(in the rows, 128 means zero)
Known rows, with every step that occurs:
x-p-d: [120 123 122 161 132 112 108 132 117 149 138 156 127 153 128 140  89  98
 135 140  97 104  96 110 126 101 109 135  60 133 155 159 108 125  77 140
 177 133 120 100 135  92 111 141]
m-k-h-w: [136  97  59 116 187  76 139 139 137 205 114 154 166  85 162 107 113 160
  80 127 139 165 110  89 106 108 136 159  82 139 150 110 144 100  93 202
 131  81 143 121 141 131  91 167]
d-v: [166 146 148 114 144 126 108 140 108 109 108 139 143 126 111 113 148 136
 102 109 106 134 105  95 131 140 118 143  87 151 119 115 145 115  98 114
 116 137 138 129 128 127 133 160]
k-m-x-p-d-v: [224 130 143 243 129 131 103 158 135 116 146 164 140 123 136 103  96 132
 123 136 116 103  79 122 135 114 109 146  29 161 150 144  94 132 100 154
 167 139 134 149 136  75 126 180]
r-v-b: [166 104 106 120  99 104  92  98 108 132  93 174 152 144  90  93 121  99
 122 111  97 125 109  90 136 100 141 124  80 137 162 147 131 101  87 102
 119 114 112 127 150 116  41 144]
e-l-b: [134 160  95  99 121 135 102 119  82 198 156 147 140 125 114 121  90 130
 156 121 124 150 125 113 104 173 147 159  89 148 128 125  94 116  99 152
 126 109 132  89 115  98 129 130]
d-v-k-m-x-p: [215 129 134 222 150 127  78 163 153 182 128 158 142  93 150  99  87 135
 167 143 153 123 103  76 137 127 125 137  59 136 138 126 123 140  74 124
 136 125 114 154 146  95 114 154]
v-k-m-x: [207 115  89 196 143 139  93 143 156 185 152 160 139  88 156  93  88 130
 156 131 148 137  92  91 128 138 103 120  79 139 136 102 120 131  87 123
  97 109 112 150 132 111  81 165]
h-w: [158 131 110  87 154 122 127 140 128 150 135 165 132 108 118 107 139 144
 119 130 110 138 109 105 126 137 119 145 101 149 149 130 146 132 114 163
 117  81 138 109 151 144  97 151]
e-l: [147 148 111  97 120 132 103 130  97 158 138 145 140 122 130 117  84 146
 125 126 132 139 109  99 107 138 131 147 106 148 122 143 110 112 114 144
 102 135 128  94 126 123 116 148]
k-v-b-l-e: [147 142 102 110 146 157  95 100 101 162 123 191 171 119  47  94 113  97
 148  97 122  69  25 108 140 133 108 115  81 184 136 130 124 136  61 140
  52 160 113 146 144 106 116 119]
m-x-p: [165 117 104 191 114 123  87 140 154 164 156 154 149 123 153 118  71 109
 170 143 110 109 118  77 121 115 107 153  79 122 159 138 107 131  87 160
 159 132 105 103 136 114 103 158]
r-p-k-h: [120  83  89 130 139  65 135 130 125 133 155 160 183 134 135 119 115 171
 103  89 119 125 112  69 105 129 117 113  72 153 143  98 135 105  91 126
 168 174 122 111 130 100  88 121]
k-m-x: [204 127  95 191 136 140 104 143 149 129 160 167 152  99 153  90 100 145
 127 118 134 125  94 115 129 133  99 132  75 155 132  99  91 125 116 165
  99 113 123 139 117 119 104 179]
k-h: [140 113 102 132 146  96 115 126 124 164 118 141 151 133 142 110  94 134
  86 105 127 137 115  89 101  97 110 135  82 135 123 105 139  93  94 148
 111 131 131 109 128 128  92 147]
x-m-k-h-w: [154 107  78 109 198  83 158 150 120 206 131 168 164  89 177  87  96 146
  78 114 137 151 112  87 106  71 125 169  71 151 147 131 159  99  81 210
 132  65 145 122 147 140  97 152]
r-p-d: [142 125 100 127 126 105 128 122 120  98 137 147 152 146 107 114 135 134
 112 108 105 121  90 114 126 145  94 100  71 165 159 112 129 133  94 118
 155 143 129 113 128 110 100 146]
m-x: [183 119  96 169 115 136 102 131 145 135 160 148 147 116 143 110  99 120
 139 128 110 128 106  92 117 143  93 144  91 140 144 117 127 125 101 145
 115 130 116 117 122 124  95 185]
l-b: [122 142  94 119 139 124 105 118 103 171 150 150 145 132 110 119 126 107
 150 108 103 141 125 106 119 164 121 149  80 140 133 101 105 121  92 134
 139  94 127 107 114 105 122 131]
l-e: [129 116  94 116 147 129 104 117 119 138 142 140 145 130  95 144 107 116
 133  88  92 110 129  81 132 148  99 153  80 148 130 122 100 126  89 165
 119 127 119 129 110 114 135 147]
w-h: [132 117 117 129 140 114 133 147 124 101 124 132 153 127 122 118 120 133
 111 124 145 118  98  64 141 134 114 124  87 143 108 113 160 123  90 140
 119 108 135 111 113 125 135 140]
d-p-r-v: [178  68 101 107 125 111  93 116 125 162  68 178 121 130  76  95 148 143
  99 120  91  89 147  68 123  84 124 131  83 145 136 131  85 121  63 123
 148 123 125 128 119 111  64 168]
x-m-k-v-b-l: [139 152  92 110 173 133 124 125  89 183 114 210 195  93 125  49 100 101
 137 119 152  96   8 106 130  87 126 119  83 179 132 140 149 119  52 145
  62 132 117 146 149 118 104 124]
b-l: [137 154 102 105 134 145 121 121 101 165 138 181 143 118 106  97 103 122
 105 130 127 113  82 104 119 141 109 113 103 160 117 109 149 127  91 125
  86 141 135 107 117 125 110 148]
m-k: [107 118  68 129 161 101 118 129 123 161 117 139 168 103 155 125 116 134
 121 120 124 147 103  88 128 137 133 148  89 131 131 108 111 107  78 151
 125 119 125 127 111 115 120 167]
d-p-k-h: [132  57  94 147 163  96 127 128 138 200 132 174 150 144 146 131 104 149
  78 126 103  85 107  66 112 114 106 139  63 160 120 110 122  89  41 120
 157 134 142 107 124 119  92 142]
d-p-e-l-b: [140 111  86  60 144 147  94 116  98 226 143 175 121 149 126 136 115 130
 143 140 117 119 116  89 107 185 141 145  50 170 152 127  73 108  75 134
 123 133 136  97  99 107 101 152]
k-m: [156 136 106 142 159 130 109 137 120 125 131 165 148 117 139  99 119 146
 110 106 136 129 103 119 130 121 115 121  82 155 118  99  96 120 123 146
 100 113 130 134 121 123 116 144]
p-e-l-b: [130 135 106  54 128 137  99 117  73 179 168 157 130 137 126 136 113 124
 162 115 123 159 122 102  98 178 147 149  55 161 156 142  77 117 116 156
 115 153 118 101 104  85  96 148]
x-p-d-v: [156 135 162 168 135 117 106 143 104 120 117 148 131 150 112 131 119 112
 119 130  93 109  93 106 132 111 121 147  50 143 144 161 132 126  79 124
 180 142 132 124 140  90 132 148]
x-m-k-p: [140  99  85 118 180 103 154 134 103 180 122 138 174 126 164 108 105 112
  94  87 121 115 100  70 101  79 131 143  86 150 152 108 135 109  50 165
 150 140 131 114 118 140 107 160]
p-d-v-b: [168 123 159 153 132 117 105 125  92 101 110 155 150 151 102 110 140 103
 117 121 102 128  53 113 143 127 124 142  54 165 154 154 166 106  75  92
 128 157 133 140 154 107  90 144]
r-p-k: [116 102  98 113 130  91 130 134 116 105 156 158 172 130 122 125 142 166
 139  98  98 119 109  72 126 162 113 111  86 159 151 107 122 129  99 109
 166 165 117 114 128 101 100 119]
r-v: [169 121 102 109 104 115 110 109 113 129 108 169 133 135  87 100 127 118
  89 104  89 122 139  98 127 111 121 119  89 133 139 132 114 110 104 125
 129 107 124 115 127 110  82 171]

Rows:
[130 117 101 116 146 143 113 108  84 160 155 205 177 115  50 111 121 116
 160  95 104  63  19  95 147 149 115 125  69 193 138 151 124 131  53 136
  87 188 109 153 146  76 110 111]  p-k-v-b-l-e
[178  91 109 152 138  89  70 141 122 193  82 177 126  98  99  92 101 144
 161 118 137 124 149  65 125  52 159 119  63 120 142 153  75 140  89 129
 162 125  93 150 146  61  46 124]  x-p-r-v-k-m
[119 128  85 132 165 104  97 121 128 155  93 160 193 102 125  90 138 120
 154 120 141 126  29 101 140 112 140 130  88 143 150 127 117 110  66 139
  91 123 101 152 148 110  98 140]  m-k-v-b
[188 114  92 225 140 127  74 152 168 212 148 165 141  94 162 107  57 118
 185 147 149 120 107  75 132 115 113 127  68 121 151 125 106 138  78 136
 137 114  99 137 137  96  85 139]  v-k-m-x-p
[163  53  70 109 140  67 131 113 106 172  70 134 165 109  95 104 151 148
  89  80 112 122 133  60  97  71 174 127  87 131 167 113  82 115  61 168
 182 175 115 137 117  91  49 192]  m-k-p-r-v
[171 139 158 142 139 126 121 135  97  98 120 144 129 141  98 121 152 121
  88 115  94 126  80 122 133 135 106 141  62 159 131 139 150 117  91 109
 142 141 144 133 133  99 125 177]  p-d-v
[183  99 109 169 139 131  87 150 147 144 168 183 139 121 176 118  90 128
 159 131 133 117 105  88 125 118 120 130  33 149 175 136  66 128 115 180
 128 159  96 136 119  91  75 172]  k-m-x-p-e
[157 128 103 146 166 128  94 137 127 180 117 159 135 102 144 104 105 131
 138 121 151 140 103  97 134 125 118 109  85 141 117 101 126 126  86 107
  95 102 121 145 128 115  95 130]  v-k-m
[148  77 117 106 146 103 120 131 103 148 105 129 151 129 106 117 144 140
 115  82 122 114 112  68  90  81 144 128  96 144 152 109 110 137  80 152
 148 198 115 113 123 125  63 151]  k-p-r
[194 114 110 240 126 128 105 148 144 146 163 168 138 126 154 110  67 114
 142 140 118 102  86 128 129 103 100 138  38 149 164 139  75 132  98 171
 162 125 115 130 133  82 104 168]  k-m-x-p-d
[138  99 110 130 166 137 119 130 140 157 125 186 149 132 105 114 158 140
 118 127  91  56  54  93 140 131  98 117  86 170 124 129  95 124  52 108
 128 127 129 128 132 109 122 149]  d-p-k-v
[174 137 142 133 129 107 129 134 106  72 118 141 152 145  93 110 164 148
  93 100  99 125  89 109 132 150 103 108  65 170 150 115 141 129  98  94
 163 152 144 129 131 108 124 160]  r-p-d-v
[182  86  99 117 123 104 116 101 119 200  88 145 127 143  79 109 123  92
  90  94 111 106 131  64 104  94 140  87 103 118 167 117 153 118  43  88
 157 139 124 113 138 117  42 167]  r-v-k-p
[187 111 159 143 141 120 141 126  95 121 110 132 141 161  94 125 156 114
  55  91  94 104  76 111 110 115 121 117  69 164 161 117 149 117  67 111
 168 178 152 119 132 118 109 185]  k-p-d-v
[122 146  80 123 165 127 112 115 103 188 103 193 190  91 107  70 120 118
 138 132 154 105   5 109 135 129 140 108  93 164 141 121 134 118  59 137
  60 147 113 147 146 109  98 142]  m-k-v-b-l
[153  95 120 141 136 119 145 113 105 145 129 135 136 165 109 131 125 100
  77  96 100 103  76 115 104 105 113 108  76 152 170 115 131 119  66 132
 163 162 140 101 130 117  88 174]  k-p-d
[245  77  91 176 117 114  84 135 139 174 116 171 129  70 104  72 115 149
 146 113 136 132 132  78 121  87 131 123  71 130 149 133  89 139  91 135
 128 133  92 170 136  72  29 183]  p-r-v-k-m-x
[138 150  98 116 186 124 130 142 115 147 121 167 175  95 144  80 127 120
 122  95 127 108  64 106 125  87 107 144  86 153 126 138 118 121  76 166
 102 101 117 141 131 118 142 158]  x-m-k-v
[203 116 143 220 124 122  90 147 140 177 140 142 125 122 125 129  86  97
 158 157 108 116  90  81 133 127 110 148  51 128 164 168 160 137  41 104
 180 151 113 135 152  76  96 172]  m-x-p-d-v-k
[191 105 103 242 134 128  89 148 155 198 159 167 123 111 157 115  59 100
 168 155 137 115  85 105 131 105 101 121  46 134 165 146 110 140  66 134
 158 115 107 139 144  70  81 162]  v-k-m-x-p-d
[122 107 111 170 156 104 112 152 119 144 159 186 153 120 151 134  96 155
 152 121 117 107 100  90 138 115 134 139  57 149 132 138  82 125  99 153
 173 144 112 125 134  75 113 109]  x-p-k-m
[133 135  88 101 143 150 114 113  97 171 150 171 143 119  72 126  90 116
 116 102 106  91 101  93 128 162 100 132  85 169 117 115 114 133  74 157
  93 150 135 126 107 111 138 147]  b-l-e
[189  75 105 139 117 107 132  98 110 197  99 146 112 159  69 117 124  79
  74 102  90 104 108  90 108  85 130  81  75 133 182 134 151 119  32  81
 179 141 130 118 142  93  39 187]  r-v-k-p-d
[148  88 105 195 114 112 103 146 143 162 193 169 155 117 155 143  78 127
 179 139  92 103 109  66 126 135 111 166  66 133 160 157 105 130  77 153
 187 160 101 108 132  78  92 151]  m-x-p-k
[123 139  81 125 173 112 115 130 135 152 107 153 176  94 128 102 145 137
 125 111 130 122  56 107 129 127 124 127  96 141 131 114  98 121  86 154
  98 114 115 144 127 109 136 169]  m-k-v
[246 122 132 220 145 142 104 152 133 147 144 157 129  97 131  96 118 129
 118 132 133 131  68 115 136 141 101 130  45 159 142 128 145 129  73 103
 121 128 131 171 139  85 101 194]  p-d-v-k-m-x
[182  59  95 108 135 109  81 115 136 215  58 169 111 115  75 101 137 131
 126 134 108  94 148  43 123  86 128 117  83 130 134 138 114 126  32  85
 146 115 117 137 131 104  43 156]  d-p-r-v-k
[174 142 135 129 117 118 125 119  82 108 113 184 175 142  75  77 141 128
 109 121 122 106  36 113 136 152 118  93  58 197 157 118 182 126  75  76
 124 186 143 133 155 109  89 129]  r-p-d-v-b-l
[125 126  84 119 172 114 131 142 104 163 134 157 169 102 174 103  96 119
 120 108 118 139 107  83 122 102 119 163  80 146 124 128 129 110  76 161
 130 101 123 127 115 124 125 153]  x-m-k
[175  62  86 102 149  77 141 126  86 168  84 154 164 112 110  87 134 134
  87  66 110 114 140  57  94  32 162 142  75 143 163 139 100 120  56 174
 184 157 115 135 122 103  52 179]  x-m-k-p-r-v
[152 117 170 176 128 105  90 134  98 126 107 159 148 160 109 121 110  98
 147 139 104 114  65  97 144 103 139 146  39 149 164 172 152 114  60 108
 171 159 121 129 165  94  91 122]  x-p-d-v-b
[155  86  98 155 170 128 119 143 130 158 140 196 146 124 142 120 131 163
 108 123 111  81  87  93 145 136 106 126  62 178 114 105  84 113  70 121
 139 119 144 134 115 111 119 135]  d-p-k-m
[193 138 145 171 169 131 109 145 105 142 113 160 123 114 115 111 135 132
  98 122 134 132  73 122 144 128 117 115  47 160 125 123 143 123  71  87
 124 119 141 166 139  88 116 157]  p-d-v-k-m
[132 133 105 129 179 115 116 131 108 150 107 175 196 103 143  71 119 105
 152 106 136 114  32  97 137  76 126 143  74 158 146 148 132 114  61 148
  90 108 103 152 154 122 102 127]  x-m-k-v-b
[190  89 100 208 146 112  65 160 151 205 131 158 142  71 152 100  79 147
 208 144 160 128 121  59 118  83 129 139  67 124 151 140  85 156  81 157
 146 148  83 148 138  79  62 132]  v-k-m-x-p-r
[144  92  90 145 171 106 169 127  92 167 135 143 163 137 153 118 107  97
  76  90 106 104  76 101 105  74 120 134  61 161 169 131 136 111  41 162
 177 146 138 119 125 117 101 178]  x-m-k-p-d
[170 130 136 138 137 107 114 134 116 124 112 135 145 131  94 108 151 133
 125 114 121 134  89  88 133 158 108  99  66 153 152 113 174 134  62  59
 162 148 133 138 144  99 104 146]  r-p-d-v-k
[176 136 151 197 163 120  97 153 117 165 108 158 128 124 123 119 107 122
 136 138 135 119  85 104 143 111 129 121  42 147 138 146 127 131  67  99
 167 125 128 152 151  74 117 139]  x-p-d-v-k-m
